Each row was made from one small tree. The marks that hang from a mark follow it in brackets, in the order of their numbers. Every link used is in the known rows. Write each row's tree.
In the rows, 128 means zero.
Known rows
J_507[J_180 J_991[J_68 J_880]]: [133 128 129 155 122 148 122 115 113 110 126 131 121 139 131 122 101 113
 141 124 109  93 190 168 132 128 126]
J_507[J_180 J_991[J_68[J_260] J_880]]: [133 128 139 144 124 149 116 102 110  94 140 131 129 140 117 124 113 120
 140 120 116 109 166 155 131 114 133]
J_880[J_991[J_68[J_461]]]: [138 146 124 147 127 119 105 120 119 108 121 128 120 111 118 129 118 114
 149 126 108 151 172 151 137 125 136]
J_784[J_461[J_880[J_991[J_68]]]]: [140 133 130 164 130 161 138 124 133 119 147 132 132 137 137 126 133 116
 170 137 106 123 252 133 151 140 116]
J_507[J_180 J_991[J_68]]: [132 139 130 130 127 133 120 116 117 124 112 123 129 126 133 112 111 111
 117 129 107 101 171 154 135 126 143]
J_461[J_880[J_991[J_68[J_260[J_159]]]]]: [132 142 139 133 128 156 106 137 120 105 122 124 138 147 136 123 168 132
 186 132 126 124 200 112 142 123 138]
J_507[J_180 J_991]: [121 125 128 118 130 130 134 126 120 142 107 124 128 123 132 123 117 132
  95 132 107 100 148 140 126 123 139]
J_68[J_461 J_991]: [129 122 121  92 139 111 138 121 135 145 124 129 119 127 112 138 117 130
  87 133 114 156  61 159 120 131 127]
J_260[J_159[J_100]]: [129 110 126 136 129 126 135 166 136 148 114 116 123 120 138 130 125 135
 106 109 130 117 142 108 120 145 116]
J_991[J_68]: [135 121 121 150 127 122 122 130 127 132 109 126 134 118 127 120 123 116
 134 123 135 128 187 143 127 141 114]
J_784[J_100 J_461[J_880[J_991[J_68]]]]: [144 108 135 204 131 153 155 133 131 122 108 131 121 127 136 123 137 123
 165 124  89 103 214 110 156 138 125]
J_461[J_880]: [123 105 120 128 129 135 143 133 132 163  99 132 139 137 143 133 135 148
 127 136 132 109 170 137 128 144 106]
J_68[J_260[J_159] J_461]: [114 127 120  96 130 113 111 132 137 122 124 122 137 134 104 132 141 133
 114 130 147 144  88 112 114 122 150]
J_68[J_260[J_159] J_461 J_991[J_880]]: [122 116 127  98 135 133 125 125 132 110 151 129 118 156 101 144 135 135
 125 132 132 152  51 140 116 123 135]
J_100[J_159[J_260[J_68[J_461]]]]: [109 146 115 100 127 100 122 115 124 141 145 131 140  96 121 123 127 122
 124 151 172 142  75 121 116 121 132]
J_180[J_507]: [131 100 120 128 126 118 126 149 143 154  77 136 133 107 144 129 144 142
 118 117 139 130 166  96 133 140 119]
J_688[J_507[J_180 J_991[J_880]]]: [120 121 132 164 120 157 132 128 102 141 142 132 124 135 132 137  82 139
 125 112 112 102 192 135 131 121 132]
J_880[J_991[J_68[J_260[J_159] J_461]]]: [131 154 131 126 128 129  91 126 120  87 132 121 129 130 108 126 147 115
 162 129 125 155 147 121 132 112 158]
J_100[J_159[J_260]]: [114 100 115 104 135 131 134 126 120 162 122 131 144  92 123 124 132 134
 132 150 176 126 127 115 117 137 111]
J_688[J_507[J_991[J_68[J_260 J_461]]]]: [129 147 145 144 122 126 109  89 117 108 141 129 141 135 110 125 106 123
 121 117 116 154 112 124 135 100 145]
J_260[J_68[J_461] J_159[J_100]]: [124 153 125 131 120  98 123 157 139 129 140 115 121 128 133 129 120 122
  99 109 126 135  91 113 118 129 141]
J_991[J_68[J_260[J_159]] J_880]: [129 118 129 155 124 147 110 136 126  97 135 125 132 145 116 126 140 118
 171 124 154 124 182 126 120 131 121]
J_180[J_507[J_991[J_68[J_461] J_880]]]: [143 122 131 147 118 126 114 108 144 100  95 144 121 141 135 127 115 117
 143 125 112 120 125 142 143 124 121]
J_260[J_68[J_991[J_880]] J_159[J_100]]: [135 137 138 149 127 133 145 163 130 125 165 121 104 143 142 135 136 129
 123 108 115 130  97 127 120 136 113]
J_68[J_260[J_159] J_461[J_880] J_991]: [122 126 130  56 138 131 128 119 142 133 135 127 133 166 118 137 148 145
 110 144 128 142  34 137 125 124 143]
J_159[J_100 J_260[J_68[J_461]]]: [133 141 127 116 122  98 133 123 120 138 157 129 125  95 126 131 105 133
  99 104 136 158  84 104 124 118 126]
J_784[J_100[J_159[J_260]] J_461[J_880]]: [118  68 121 136 137 148 170 122 140 167 116 137 142 111 130 123 128 140
 133 152 156  90 127  89 136 145 114]
J_507[J_180 J_991[J_880]]: [123 114 125 143 126 147 137 128 114 131 121 131 120 135 130 132 108 132
 121 128 109  93 169 157 125 128 124]
J_880[J_991]: [130 126 125 156 132 134 128 146 114 137 107 126 122 103 131 134 147 139
 141 125 112 137 200 122 130 129 121]
J_991[J_68 J_880]: [135 112 120 175 122 138 126 131 123 118 119 133 125 131 126 129 111 117
 160 120 136 119 206 156 125 143  97]

Write each row's tree
[111 137 120 118 128 118 130 131 120 150 138 128 145  93 134 117 146 128
 136 150 177 128 127 106 116 127 119] => J_100[J_159[J_260[J_68]]]
[129 119 124  78 137 123 145 112 138 155 118 134 124 151 128 141 120 144
  99 142 114 140  61 167 130 137 121] => J_68[J_461[J_880] J_991]
[114  84 119 180 138 128 165 142 150 154 104 124 129 104 115 123 125 124
 109 144 138 100 124 106 124 149 117] => J_784[J_100[J_159] J_461]
[134 135 130 103 121 113 139 116 124 149 155 134 132 116 142 135 109 145
 110 117 133 138  90 113 132 123 123] => J_159[J_100 J_260[J_68[J_461[J_880]]]]
[130 110 120 118 134 125 142 121 131 130 136 136 108 140 111 146 106 131
 113 128 117 146  72 171 118 135 113] => J_68[J_461 J_991[J_880]]
[131 133 123 136 121 131 113  99 119 100 130 133 118 142 118 126  78 107
 128 128 105 106 138 185 133 123 139] => J_507[J_180 J_991[J_68[J_461] J_880]]
[127 135 130 117 132 133 122 112 122 123 120 134 133 134 120 145 140 154
 138 132 113 147 129 130 136 116 136] => J_68[J_260 J_461[J_880[J_991]]]
[127 127 123 134 122 131 101 122 130  90 139 129 130 152 103 131 122 113
 156 125 149 134 130 140 120 125 134] => J_991[J_68[J_260[J_159] J_461] J_880]
[132 148 137 145 129 145 100 143 116  95 123 119 131 125 121 120 167 119
 176 125 128 142 196 106 132 117 145] => J_880[J_991[J_68[J_260[J_159]]]]
[128 144 129  63 131 117 140 104 120 148 160 138 130 134 134 132 136 140
 115 140 130 151  60 130 132 116 133] => J_159[J_260[J_68[J_461[J_880] J_991]]]
[133 148 140 121 131 117 143 163 134 138 149 113 112 128 145 124 145 126
  97 112 114 137  81 112 119 133 130] => J_260[J_68[J_991] J_159[J_100]]
[144 113 136 165 120 142 124 124 140 108  90 141 125 135 148 122 137 122
 158 120 117 108 176 128 143 128 108] => J_180[J_507[J_991[J_68 J_880]]]
[120  96 128 184 138 153 163 142 140 146 102 129 126 119 137 130 142 139
 147 153 112  90 157 105 144 146 120] => J_784[J_100[J_159] J_461[J_880[J_991]]]
[119 158 126  80 129 116 130 138 140 137 141 125 125 166 142 128 149 130
 116 146 121 128  61 138 127 129 145] => J_260[J_68[J_461[J_880] J_991] J_159]
[111 140 115  87 125 112 127 109 129 151 148 137 148 120 136 127 126 135
 135 160 171 123  82 129 125 127 126] => J_100[J_159[J_260[J_68[J_461[J_880]]]]]
[125 153 127 121 119 111 128 149 144 138 136 120 126 149 150 131 121 135
 108 121 124 117  89 121 126 136 135] => J_260[J_68[J_461[J_880]] J_159[J_100]]
[118 128 128 113 133 137 145 123 114 139 172 135 124 114 131 129 141 129
 148 149 163 136  86 133 117 128 107] => J_100[J_159[J_260[J_68[J_991[J_880]]]]]
[140 116 138 165 122 146 121 142 129  98 145 122 123 138 122 130 122 126
 150 100 137 128 156 121 122 136 113] => J_991[J_68[J_260[J_159[J_100]]] J_880]
[131 157 134 105 130 102 132 149 138 130 157 116 107 134 133 129 125 123
  86 112 108 152  29 129 118 128 142] => J_260[J_68[J_461 J_991] J_159[J_100]]
[126 121 130 109 129 115 119 138 140 124 131 118 128 128 111 136 122 137
  93 108 133 147  62 107 116 126 140] => J_68[J_260[J_159[J_100]] J_461]
[126 145 130 153 122 114 131 171 135 139 135 113 123 125 147 122 139 128
 113 109 131 123 138  98 118 134 127] => J_260[J_68 J_159[J_100]]
[140 135 140 108 124 111 105  95 145  98  97 136 138 129 123 119 141 122
 117 125 119 146  84 111 142 106 147] => J_180[J_507[J_991[J_68[J_260 J_461]]]]
[118 144 128  89 138 120 141 123 118 153 159 129 134 101 133 120 150 127
 122 150 161 146  73 118 118 125 122] => J_100[J_159[J_260[J_68[J_991]]]]
[130 142 141 117 129 135 114 104 114 109 125 123 138 127 119 115 122 119
 113 123 114 119 146 140 132 112 150] => J_507[J_180 J_991[J_68[J_260]]]
[122 142 119 103 122 100 124 118 116 136 147 133 135 105 120 127 125 128
 118 126 149 153 114 109 121 113 137] => J_159[J_260[J_68[J_461]]]
[141 123 138 138 124 126 121 122 143 122  75 135 132 121 148 113 146 120
 131 126 116 115 160 111 145 126 124] => J_180[J_507[J_991[J_68]]]
